Known rows, with every way that one mark hangs from another:
G{S{E Z} V}: [-4.08  1.79 -1.23  2.13  0.90 -2.92 -0.05  1.05  3.21 -2.46 -0.76  0.05
 -0.77 -0.49 -4.25  0.69 -2.74  2.09  0.59 -2.56 -0.57  1.22 -2.01 -0.49]
G{S{E{P} Z} V}: [-4.21 -0.28 -0.87  0.14  1.43 -3.95  1.09  1.50  3.83 -2.56  1.44  0.31
  0.52 -0.51 -4.52  0.40 -3.57  2.55  0.84 -1.01 -0.91 -0.28 -1.07 -1.19]
G{S{Z{P{W}}} V}: [-3.91  0.33 -0.70  3.35 -2.25  0.04 -0.29  0.16  3.12 -3.10 -1.97 -2.15
 -1.46 -2.33 -4.32  0.47 -2.14  1.92 -0.13 -4.28 -2.18  3.28 -1.52  0.02]
W{P S}: [-0.57 -3.48 -3.18  2.94 -1.94  0.61 -0.16  1.84 -1.19  3.08  1.42  2.68
  0.43  0.49 -0.34 -1.19 -3.46 -3.11  1.91  2.43  0.31 -1.06  3.25 -0.48]
E{S}: [-0.64 -0.33  4.16 -2.35  0.23  0.35  3.10 -3.08 -1.12  3.59 -1.18  1.06
 -3.58  0.07  0.30 -1.14  1.10 -0.62 -0.11  2.44  1.59 -2.18 -0.82 -0.37]
V{G{S{Z{P{E W}}}}}: [ 0.12  0.23 -0.50  0.98 -0.55  1.69  0.02  0.15  0.97  0.84  0.57 -1.98
 -1.45 -1.46 -3.48  0.24  1.52  1.15 -2.62 -3.43 -3.19  2.02 -0.97 -0.89]
P{E W Z{S{G{V}}}}: [ 1.30 -2.70  1.16 -0.27 -4.40 -0.44 -1.50 -3.40  0.24 -0.07 -5.44 -3.73
 -1.07  3.38 -1.46  1.51  6.35 -0.27  3.73 -1.56  1.04 -5.27 -1.14  0.75]
V{G{S{E Z{P}}}}: [ 0.55  2.45 -0.98  1.21  2.83  0.21 -0.43  1.03 -0.48 -0.17  2.04 -0.03
 -1.26 -2.26 -1.71  0.34 -0.84  1.04 -3.85 -1.97 -1.77  3.76 -0.07 -1.17]
Z{P{W} S{E G{V}}}: [ 2.31  3.51 -0.34 -0.51  2.78  3.50 -2.25 -2.21  0.08 -5.71 -2.61 -0.68
 -1.12 -2.25  5.40  0.62  0.85 -1.42 -0.57  0.53  2.48  3.33 -0.26  0.91]
V{G{S{E}}}: [ 0.07  1.52  0.12  0.52  2.86 -2.42 -0.47  0.00 -0.17  1.06  2.46  0.49
 -3.37 -0.90 -3.49 -1.35  0.70  1.51 -1.80 -0.47 -0.83  3.11 -1.22 -1.15]
Z{P{E W{S{G{V}}}}}: [ 2.04 -1.80 -1.72  0.35 -2.38  3.40  0.13 -0.48 -0.28 -1.08 -1.97 -0.49
  1.36 -0.70  2.40  2.54  2.36  0.08  0.53 -1.38 -0.96  2.16 -0.79  0.53]
G{S}: [-1.55 -0.07  2.16 -0.60 -0.60 -3.38  1.51 -2.02  2.60  0.24  0.27 -0.41
 -3.26 -0.49 -3.83 -2.22 -0.36  1.87  0.03 -0.28 -1.15  0.46 -0.14 -0.30]
Z{S}: [ 1.32  0.77  3.48 -2.83 -0.37  0.38  0.14 -3.05  0.75 -1.18 -1.91  0.06
 -4.13  0.07 -0.13 -4.16  2.13 -1.60 -0.83  2.39  1.56 -3.69  2.02 -0.39]
S{E{P}}: [ 3.31 -1.45  0.01 -5.04  3.68 -2.14  3.08 -1.68  0.49  1.41  3.01  3.30
  0.95  1.14  0.99 -1.95 -2.29 -1.30  2.19  3.48  1.29 -2.99 -0.21 -0.75]
G{S{E Z{P{W}}} V}: [-1.49  1.54 -2.07  2.60  0.56 -0.68 -0.59 -0.34  3.06 -3.51 -1.81 -0.96
 -0.52 -1.59 -2.50  1.94 -3.58  1.70  0.33 -3.64 -0.49  3.93 -2.32  0.02]
R{W{S{G{V} Z}}}: [-0.39  1.26 -1.19  1.10 -1.25 -0.32 -2.61  4.47 -1.12 -0.51  0.73  0.23
  2.71  2.01  1.11  0.72 -0.74  0.60 -1.34 -0.96 -0.47  2.63  0.49  1.47]
P{E Z{S{G}}}: [ 1.47 -1.71  2.93 -1.51 -2.70 -1.68 -0.45 -2.24 -0.79  0.59 -3.16 -2.45
 -0.15  2.25  0.20  0.45  6.69  0.70  1.01  0.55  0.54 -7.39  1.44 -0.33]
V{G{S{E Z}}}: [-0.79  2.09 -0.66  0.69  2.82 -0.95 -0.57  1.15 -0.04  1.02  2.11  0.29
 -1.96 -0.49 -3.77 -0.38 -0.41  0.44 -2.73 -1.64 -1.46  2.12 -0.60 -1.23]
P{E}: [ 1.53 -1.22  1.80 -3.43 -2.19  0.70  2.93 -1.52  1.32  3.11 -1.03  0.76
  0.21  1.21 -1.56 -1.90  3.43 -0.14  1.38  0.26 -0.70 -5.65 -0.86 -0.15]
R{W{P}}: [ 2.57  0.35 -0.30  1.03 -1.64  0.04 -0.61  0.58 -0.07  3.16  0.84  0.52
  1.32  0.62  0.19 -4.69 -3.01 -1.57  2.82  0.93  0.62 -0.37 -0.15  1.69]
R{W{S{E{P{Z}} G{V}}}}: [ 3.32 -1.54 -1.14  0.38  0.52 -5.06 -2.31  2.31 -2.00 -0.45  1.55  0.45
  3.24  2.92  2.17  1.36 -0.76  1.82  1.49  1.33  0.92  2.60  0.23  0.96]
S{E G}: [ 0.16  3.90 -1.27 -2.56  4.53  1.02  0.70  0.55 -1.26  0.45  2.70  2.73
  1.28  0.66  3.22 -0.28  0.20 -1.98  0.40  2.10  1.90  0.79 -1.28  0.72]

Rows:
[-3.16  2.39  2.23 -1.50  1.42  5.02  2.17  0.16 -2.26  1.24  0.55  0.30
  0.44 -1.93  4.30  2.05  0.42 -1.20 -3.76  0.83  0.18 -0.39  0.50  0.00]
E{S{G Z{P}}}
[ 1.69  1.47 -0.82 -0.19  1.77 -0.33  0.89 -2.46  2.46 -1.49 -0.86 -0.60
 -0.50 -0.60  0.00  1.50 -3.51  0.24 -0.80 -1.90 -0.09  2.68 -0.77  0.18]
G{S{E Z{P{W}}}}
[-0.12 -0.32 -1.06 -0.89  2.59 -0.79  0.04  0.34  1.26  0.84  3.15  0.01
 -1.36  0.22 -4.20 -0.12 -1.25  0.28 -1.42 -1.06 -1.50  1.66 -1.00 -1.33]
V{G{S{E{P{W}} Z}}}
[ 5.44 -1.53  0.16 -2.12 -2.21  3.82  2.56 -3.85  0.63  1.13 -2.73 -0.41
  0.36 -0.60  1.97 -0.54  1.76 -0.93  0.99 -1.27 -0.62 -0.55 -1.26  0.76]
Z{P{E W}}
[-0.25  0.35  0.39  0.39 -1.54  0.84  0.83 -1.78  2.64 -1.05 -0.84 -1.73
 -1.17 -1.29 -2.13  0.24 -2.19  0.68 -1.65 -2.69 -1.92  1.62  0.14  0.03]
G{S{Z{P{W}}}}
[-2.35  0.95  0.29  1.31  0.36 -0.08 -0.59  1.71  0.29  1.33  2.03 -0.75
 -2.59 -1.21 -5.13 -1.34  0.52  0.75 -3.31 -2.22 -2.84  1.54 -0.09 -1.43]
V{G{S{Z}}}
[ 4.08 -3.21 -1.73  3.98 -3.28 -3.22 -2.48  0.91 -2.74  3.37 -0.55 -0.01
  1.41  2.80  0.60 -0.87 -2.71 -0.43  2.71  0.72  0.63  0.35  2.39  1.33]
R{W{P{Z} S}}
[ 5.26  0.17  0.08  1.75 -0.92 -3.02 -2.29 -1.59 -1.22  1.58 -1.53 -0.48
  0.64  1.97  2.14 -2.77 -2.46 -1.22  3.20  1.38  2.53 -1.42  1.35  1.49]
R{W{P{Z{S{E}}}}}
[-3.50 -4.61 -4.30  5.80 -4.01 -0.83 -2.07  4.24 -2.51  2.38  0.22  0.03
  3.76  1.29 -0.54  3.21  0.82 -0.70  3.50  0.23 -0.45 -2.73  1.91 -0.34]
W{P{E Z} S{G{V}}}
[ 0.77  3.89  1.66 -3.45  3.99  0.55 -0.86 -1.35 -0.18 -2.61 -0.05  0.97
 -1.54  0.32  3.56 -1.46  1.93 -1.62 -1.26  3.08  3.13 -1.75  1.23  0.23]
Z{S{E G}}
[-4.44  1.77  0.75  0.56  0.48  5.25  1.27  0.49 -1.43  0.01 -1.27 -0.71
 -0.06 -1.80  2.46  2.50  0.09 -1.07 -1.71 -0.84  0.40  1.32 -1.49  0.47]
E{S{G{V} Z{P{W}}}}
[-0.68 -0.21 -1.97 -0.16 -0.67  3.73  0.13  3.42 -1.83 -0.51  1.06  0.84
  3.71  0.11  3.24  3.53  0.96 -0.91 -3.67 -0.34 -1.72  0.01  2.89 -0.24]
W{S{G Z{P{E}}}}
[-2.00 -2.45  0.33  1.26  0.61 -7.64  0.02 -0.96  2.31 -1.93  0.56 -0.21
 -1.03 -0.07 -4.71  0.30 -1.83  3.68  3.18 -0.23 -0.35  0.40 -1.59 -1.07]
G{S{E{P{Z}}} V}
[-5.88 -1.93  3.53 -3.46  1.63 -0.14  2.97  1.02 -0.44  0.89  3.78  1.18
  0.45 -1.08  0.54 -0.13  1.19  0.88  0.28  3.72  0.33 -2.40 -0.92 -1.26]
E{P S{G{V}}}
[ 4.15 -1.60  2.08 -2.62 -1.84  3.73  3.26 -4.99  0.03  1.98 -3.33 -0.89
 -0.90 -0.77  2.70  0.92  2.22 -0.42  0.46 -0.17  0.53 -0.77 -1.61  0.45]
Z{P{E{S} W}}
[-3.54  2.64  2.31 -0.71  0.33  1.22 -1.58  0.62  0.34 -3.56 -0.59 -0.29
 -2.50 -1.10 -0.08 -2.51  3.13 -0.62 -1.10  1.44  0.99 -1.63  0.99 -0.14]
Z{S{G{V}}}
[-0.23 -0.29 -4.36  0.36  0.46  2.54 -1.08  1.08 -0.49 -0.43 -0.86  1.26
  0.70  3.21 -0.12  3.10 -1.52 -2.80  1.55 -1.08  1.13  2.15 -1.24  1.03]
P{W{S{E G{V} Z}}}
[ 2.89 -1.49 -1.53  2.11 -2.03 -1.23 -1.70  2.01 -1.02  2.42  0.88  1.09
  1.58  1.90  1.13 -2.22 -3.26 -1.00  1.74  1.40  0.74  1.17  1.64  1.26]
R{W{P S}}
[ 4.77 -1.53 -0.42 -1.25  1.21 -4.75 -1.93  1.34 -2.19  0.59  2.25  0.92
  3.35  3.82  3.43  1.49 -0.73  1.35  0.90  2.09  1.16  1.57  1.02  1.13]
R{W{S{E{P{Z}} G}}}
[ 2.64  2.17 -2.42  1.18  1.27  0.23 -2.77  3.72 -1.80 -1.98  0.77  0.80
  4.09  1.07  4.61  2.20 -2.16  0.72 -1.56 -0.83  0.38  4.71  0.53  1.47]
R{W{S{E G{V} Z{P}}}}
[ 0.33 -3.87  3.09 -3.08 -0.47 -3.09  0.93 -1.54 -0.85 -0.17  1.90 -0.44
 -0.03  1.03 -0.46 -1.64  1.92  0.05  0.80  3.32 -0.04 -5.67  2.91 -1.26]
E{P{Z{S{G}}}}
[-1.29  3.22  1.87  0.30  0.40  3.18 -1.68 -0.20 -0.62 -5.57 -1.25 -0.89
 -1.11 -4.41  3.79 -1.28  2.27  0.01 -3.10  1.02  0.38  1.71  2.26 -0.28]
Z{P S{G{V}}}
[-0.56  0.52  1.82 -0.94 -0.71  2.85  2.14 -0.64 -0.89  0.19 -1.15 -0.17
  0.91 -3.18  3.34  1.28  3.22  1.25 -1.35  0.15 -0.39 -0.33 -1.18 -0.28]
Z{P{E{S{G{V}}}}}
[-5.80 -0.43 -1.04  1.55 -1.60  3.94  1.52  3.01  0.48  3.75  0.46  0.50
  2.56 -0.89  0.05  0.33 -0.19 -2.17  2.13  0.31  0.15 -5.46 -0.29 -0.22]
W{P{E{S{G{V} Z}}}}
